Known rows, with every way that one mark hangs from another:
sika{teka{segunap zuso} zemab}: [-0.880 -2.209 -0.246 -0.411 -2.063  1.363  0.055  0.097  1.845  1.012
  0.335 -0.304 -2.831  0.026  0.172 -1.175  2.423  1.132 -1.649  0.442
 -0.456  2.613]
dunug{segunap}: [-0.029 -0.002  0.996  0.711  0.937  0.866  0.640  0.434 -0.166 -0.791
 -0.991  0.350 -0.002 -0.161 -0.811 -0.093  0.578 -1.410  0.385  1.688
 -0.907  0.429]
zuso{ludir teka{segunap{dunug} sika}}: [-0.458  0.919 -0.280 -2.105  0.698  1.803 -0.380 -0.099  1.042  0.349
 -0.266 -2.251 -4.085  0.376  1.605 -3.075 -0.642  1.207 -1.797 -2.294
 -0.848  1.373]
ludir{zuso{teka{sika{zemab}}}}: [-2.242  2.059  0.550 -0.211  1.434  2.236 -0.295 -1.711  1.508 -0.658
 -1.379 -0.724 -2.446  0.299  0.765 -2.405 -0.824  1.574 -1.291 -2.313
 -0.903 -1.385]
zuso{ludir}: [-0.445 -0.158  0.353 -0.644 -0.558  2.282 -0.794 -0.208 -0.247 -0.702
 -0.450 -0.373  0.486  0.184  1.417 -1.009 -0.415 -0.196 -0.058 -0.625
 -0.528  1.041]
zemab{dunug sika{teka{zuso}}}: [ 2.628  0.432 -0.924  2.016 -0.282 -0.383  1.045 -0.291  0.618 -1.449
 -0.760  1.311  0.685  1.344 -1.040 -1.218 -0.447 -2.375 -1.338  0.833
 -0.587 -1.788]
teka{segunap{dunug{zemab}}}: [ 1.282 -1.342 -1.047 -1.547  1.230 -0.859 -0.114  0.219  1.180  0.351
 -0.412 -0.131 -1.189  0.278 -0.286 -1.025 -0.281  0.289 -0.139  0.952
 -0.831  1.635]
ludir{zuso}: [-0.853  1.229 -0.151  0.178  1.089  1.888 -1.077 -0.740  0.883 -0.804
 -0.910  0.572  0.790 -0.271  0.795 -0.619 -1.062  0.209 -0.152 -0.005
 -0.626 -1.097]
zuso{ludir teka}: [-1.712  0.617  0.119 -1.841  0.459  2.268 -0.009 -1.296 -0.108  1.010
 -0.666 -0.848 -0.621 -0.114  1.932 -1.859 -0.079  0.254 -1.162 -2.317
 -1.328  0.752]
zuso{ludir teka{segunap}}: [-1.755  0.598 -0.613 -2.869  0.314  1.414 -0.238 -0.244  0.678  1.356
 -0.262 -1.353 -2.394 -0.244  2.348 -1.618  0.810  1.050 -1.437 -2.337
 -0.552  1.288]
zemab{dunug sika{teka}}: [ 2.010  0.489 -0.515  2.496  0.112 -0.995  1.067  0.401  0.773 -2.119
 -1.420  0.961 -0.210  1.658 -1.158 -1.271 -0.471 -2.760 -1.110  0.107
  0.816 -2.471]
teka{segunap zuso{ludir}}: [ 0.596 -0.252 -1.153 -2.566 -1.226  1.596 -0.870  0.072  0.598  0.919
  1.047 -0.363 -0.459 -0.673  1.870 -0.509  0.729  1.378 -0.722  0.790
 -1.542  2.659]
segunap{dunug{zemab}}: [ 1.717 -1.675 -0.279 -0.296  1.826  0.297  0.107 -1.332  0.224 -0.243
 -1.099  0.623  1.340  0.497 -0.955 -1.628 -1.759 -0.782  0.358  1.183
 -2.312  1.117]
teka{sika{zemab}}: [-0.659  0.330  1.395  0.878 -0.784  0.504  0.258 -0.062  0.807 -1.902
 -0.653 -1.532 -3.498  1.162 -0.699 -1.653 -0.130  1.449 -0.358 -1.485
  0.526 -0.141]
ludir{zuso{teka}}: [-1.787  1.840 -0.361 -0.752  1.982  1.842 -0.499 -1.624  0.978  0.552
 -1.012  0.184 -0.147 -0.394  1.236 -1.362 -0.702  0.653 -1.053 -1.362
 -1.220 -1.308]
sika{teka{zuso{ludir}} zemab{dunug}}: [-1.731 -1.528  0.070  0.358 -2.010  2.987 -0.024 -1.353  0.968 -0.861
 -0.883  0.568 -1.792  0.696 -0.302 -3.146  0.739 -0.873 -1.882  0.552
 -1.023  1.736]
teka{segunap{dunug} sika{zemab}}: [-0.302 -0.447  0.460 -0.457 -0.218 -0.105 -0.208  0.699  1.707 -1.406
 -0.391 -1.668 -5.656  0.828 -0.667 -1.856 -0.069  1.732 -0.793 -0.958
  0.687  1.256]
dunug{zemab}: [ 1.332 -0.860 -0.251 -0.234  1.140 -0.363  0.543 -0.915  0.443 -0.264
 -0.997  0.054  1.415  0.919 -0.493 -1.206 -0.643  0.064  0.441  0.584
 -1.682  0.339]
teka{segunap{dunug} zuso{ludir}}: [ 1.079 -0.931 -1.195 -2.739 -0.489  2.115 -1.084 -0.416  0.484  0.963
  0.822  0.136 -0.291 -0.868  1.407 -1.012 -0.319  0.730 -0.785  1.479
 -2.315  3.321]
ludir{zuso{teka{sika}}}: [-1.088  2.555 -0.040 -0.079  1.790  1.899 -0.418 -1.227  1.339 -0.174
 -0.811 -0.789 -1.593  0.121  0.923 -2.132 -1.232  1.239 -1.387 -1.725
 -0.997 -1.682]
dunug{segunap zemab{sika{teka}}}: [ 3.529 -1.256  0.914  2.219  1.793  0.507  1.838  0.123  0.828 -1.738
 -2.515  0.583  2.271  1.695 -1.218 -1.155  0.143 -2.497  0.453  1.883
 -2.459 -0.357]

Rows:
[-0.894 -2.232  0.474  0.596 -2.002  2.170  0.263 -0.895  1.018  0.676
  0.043  0.191 -1.050  0.197 -0.245 -1.453  1.620  0.368 -1.302  0.513
 -1.244  2.033] : sika{teka{zuso} zemab}
[ 0.207  0.158  0.874  0.125 -1.337  1.428  0.326 -1.177  0.603 -0.879
  0.319 -0.924 -2.149  0.530 -0.456 -1.643 -0.137  2.120 -0.662 -0.086
 -1.585  1.007] : teka{sika{zemab} zuso}
[ 0.844 -0.015 -0.904 -1.770  2.230 -1.078  1.017 -0.990  1.128  1.222
 -0.940 -0.296 -1.317  0.353  0.381 -1.263 -0.068  0.372 -0.932 -1.429
 -1.511  0.092] : zuso{teka{segunap{dunug{zemab{sika}}}}}
[-2.251 -1.376  0.263  1.456 -1.138  0.819  0.529 -0.324  1.345 -1.212
 -1.385  0.362 -3.185  1.101 -1.437 -2.574  1.014 -1.155 -1.612 -0.122
  0.955  0.205] : sika{teka zemab{dunug}}
[-1.316 -2.829  0.147  0.069 -1.020  1.003 -0.203  0.551  1.918  0.148
 -0.629 -0.361 -3.829  0.427 -0.392 -1.622  1.647  0.080 -1.400 -0.174
  0.594  2.273] : sika{teka{segunap{dunug}} zemab}
[ 3.094 -0.516  1.031  1.441  2.353 -0.003  1.793 -0.555  0.281 -2.226
 -2.721  0.806  2.620  1.456 -1.171 -0.556 -0.340 -1.999  1.187  1.492
 -2.642 -0.677] : dunug{segunap zemab{sika}}
[-1.622  1.349 -0.928 -1.644  2.302  1.462 -0.782 -1.194  1.601  0.858
 -0.876  0.145 -1.452 -0.639  1.218 -1.421 -0.731  0.847 -1.313 -1.069
 -1.074 -0.440] : ludir{zuso{teka{segunap{dunug}}}}
[ 3.962 -2.001 -0.349  0.662  1.290  0.716  0.599 -1.415  0.524 -0.289
 -0.968  1.025  2.689  0.969 -0.818 -1.508 -1.645 -1.382 -0.106  1.617
 -3.300  0.916] : segunap{dunug{zemab{sika{teka{zuso}}}}}
[ 3.473 -1.954 -0.091  1.065  1.599  0.312  0.671 -0.854  0.619 -0.886
 -1.489  0.743  2.004  1.243 -0.914 -1.508 -1.592 -1.763  0.082  0.881
 -2.294  0.286] : segunap{dunug{zemab{sika{teka}}}}
[ 2.216  0.201 -0.654 -1.665 -0.735  2.047 -0.990  0.313  0.961 -0.256
  1.051 -1.458 -2.496  0.068  0.939 -2.252 -1.127  1.627 -1.292  0.958
 -1.973  2.775] : teka{segunap{dunug} sika zuso{ludir}}
[-1.824  1.844 -0.927 -1.564  1.814  1.151 -0.618 -0.888  1.660  0.856
 -0.714 -0.158 -1.506 -0.556  1.557 -1.180 -0.060  1.247 -1.301 -1.431
 -0.572 -0.868] : ludir{zuso{teka{segunap}}}
[-2.275 -1.339  0.946  1.896 -0.524  1.430  0.923 -0.083  1.222 -1.707
 -2.011  0.522 -3.193  0.996 -1.918 -2.541  1.379 -2.054 -1.432  0.972
  0.399  0.417] : sika{teka zemab{dunug{segunap}}}
[ 1.195 -1.254 -0.440  0.225 -1.664  3.097 -0.466 -0.047  0.449  1.084
  0.838 -0.147  0.886  0.005  0.979 -1.527  0.458 -0.471 -1.497  1.280
 -1.760  2.109] : sika{teka{zuso{ludir}}}
[ 1.397  1.440  0.440  2.001  1.543 -0.967  1.572 -0.016  0.003 -3.268
 -2.430  1.548  0.145  1.254 -1.718 -0.596 -0.605 -3.258  0.138  0.855
 -0.171 -2.660] : zemab{dunug{segunap} sika}
[-0.796  1.506  0.487 -1.039  0.264  2.304  0.056 -0.771  0.320  0.078
 -0.419 -2.140 -2.422  0.580  1.587 -2.888 -0.709  1.000 -1.500 -2.746
 -1.046  0.312] : zuso{ludir teka{sika}}
[-0.213  0.860  0.369  0.351 -1.084  0.860  0.459 -1.388  0.677 -1.739
 -0.139 -0.409 -2.994  0.867 -1.237 -2.501 -0.595  1.301 -1.155  0.202
 -1.158  0.219] : teka{sika{zemab{dunug}} zuso}
[-2.897 -0.272  1.127  0.532  0.305  0.529  0.881 -0.986  0.411 -2.371
 -2.310  0.911 -2.673  0.658 -1.837 -1.688  0.550 -1.204 -0.179  0.331
  0.118 -0.076] : sika{zemab{dunug{segunap}}}
[-0.114  0.048  0.231 -1.646 -1.916  2.141 -0.597 -0.078  1.431 -0.912
  0.369 -1.838 -4.012  0.440  1.171 -2.175  0.622  2.880 -1.165 -0.682
 -1.050  2.547] : teka{segunap sika{zemab} zuso{ludir}}
[-1.303  0.915  1.366  1.456 -0.022  0.429  0.824 -0.102  0.814 -3.101
 -1.635 -0.888 -4.378  1.425 -1.835 -2.569 -0.268 -0.058 -0.641 -0.248
  0.518 -0.628] : teka{sika{zemab{dunug{segunap}}}}
[-0.847  1.590 -0.238 -2.020  0.109  1.488 -0.188  0.272  1.115  0.422
 -0.073 -2.623 -4.215  0.481  1.974 -2.638  0.244  1.766 -1.913 -2.817
 -0.232  0.875] : zuso{ludir teka{segunap sika}}
[-0.873  2.088 -0.617 -1.015  2.145  1.480 -0.724 -0.692  1.869  0.071
 -0.693 -0.911 -2.908 -0.080  0.974 -2.276 -1.194  1.441 -1.631 -1.312
 -0.844 -0.786] : ludir{zuso{teka{segunap{dunug} sika}}}
[-0.822  0.933 -1.041 -1.696  2.849  1.322 -0.528 -1.653  1.815  0.730
 -1.322  0.189 -0.786 -0.166  1.016 -2.084 -0.981  0.820 -1.076 -0.733
 -1.937 -0.271] : ludir{zuso{teka{segunap{dunug{zemab}}}}}
[ 3.601 -1.269 -0.551  0.893  0.831 -0.961  1.037  0.343  1.473 -0.745
 -1.300 -0.113  1.103  1.719 -0.166 -0.953  0.148 -0.662 -0.159  0.166
 -1.004 -0.327] : dunug{zemab{sika{teka{segunap}}}}
[ 2.484 -2.254 -1.545 -0.531 -0.291  0.848 -0.125  0.233  1.573  1.880
  0.804 -0.058 -0.387  0.056 -0.170 -1.659  0.498 -0.059 -1.607  2.409
 -2.113  2.720] : sika{teka{segunap{dunug{zemab}} zuso}}
[-1.826  1.059  0.172 -1.457  0.273 -0.404  0.767 -0.209  1.655  0.550
 -0.311 -2.113 -5.700  0.510  0.365 -2.032  1.140  2.420 -1.714 -2.905
  0.468  0.202] : zuso{teka{segunap sika{zemab}}}
[ 1.168 -1.279 -1.122 -0.681 -1.820  2.118 -0.632  0.939  1.297  1.489
  1.199 -0.642 -0.912 -0.195  1.396 -1.326  1.347  0.218 -1.812  1.387
 -1.026  2.707] : sika{teka{segunap zuso{ludir}}}
[-2.336 -1.395 -0.374  0.432 -1.273 -0.018  0.321  0.701  2.085 -0.799
 -1.033 -0.181 -4.962  0.954 -1.035 -2.267  1.937 -0.444 -2.001 -0.181
  1.758  0.786] : sika{teka{segunap} zemab{dunug}}
[-0.104  0.097  1.108 -0.454 -1.767  3.211 -0.292 -1.329  0.372 -1.458
 -0.016 -1.235 -1.817  0.657  0.684 -2.378 -0.494  1.947 -0.716 -0.588
 -1.980  1.864] : teka{sika{zemab} zuso{ludir}}
[ 3.147 -0.652 -0.498  0.532 -1.134  0.922  0.197  0.724  1.089 -0.240
  0.010 -0.013  0.737  0.688  1.281 -0.208  0.666 -0.642 -0.904  0.026
 -0.925  0.355] : zemab{sika{teka{segunap zuso{ludir}}}}
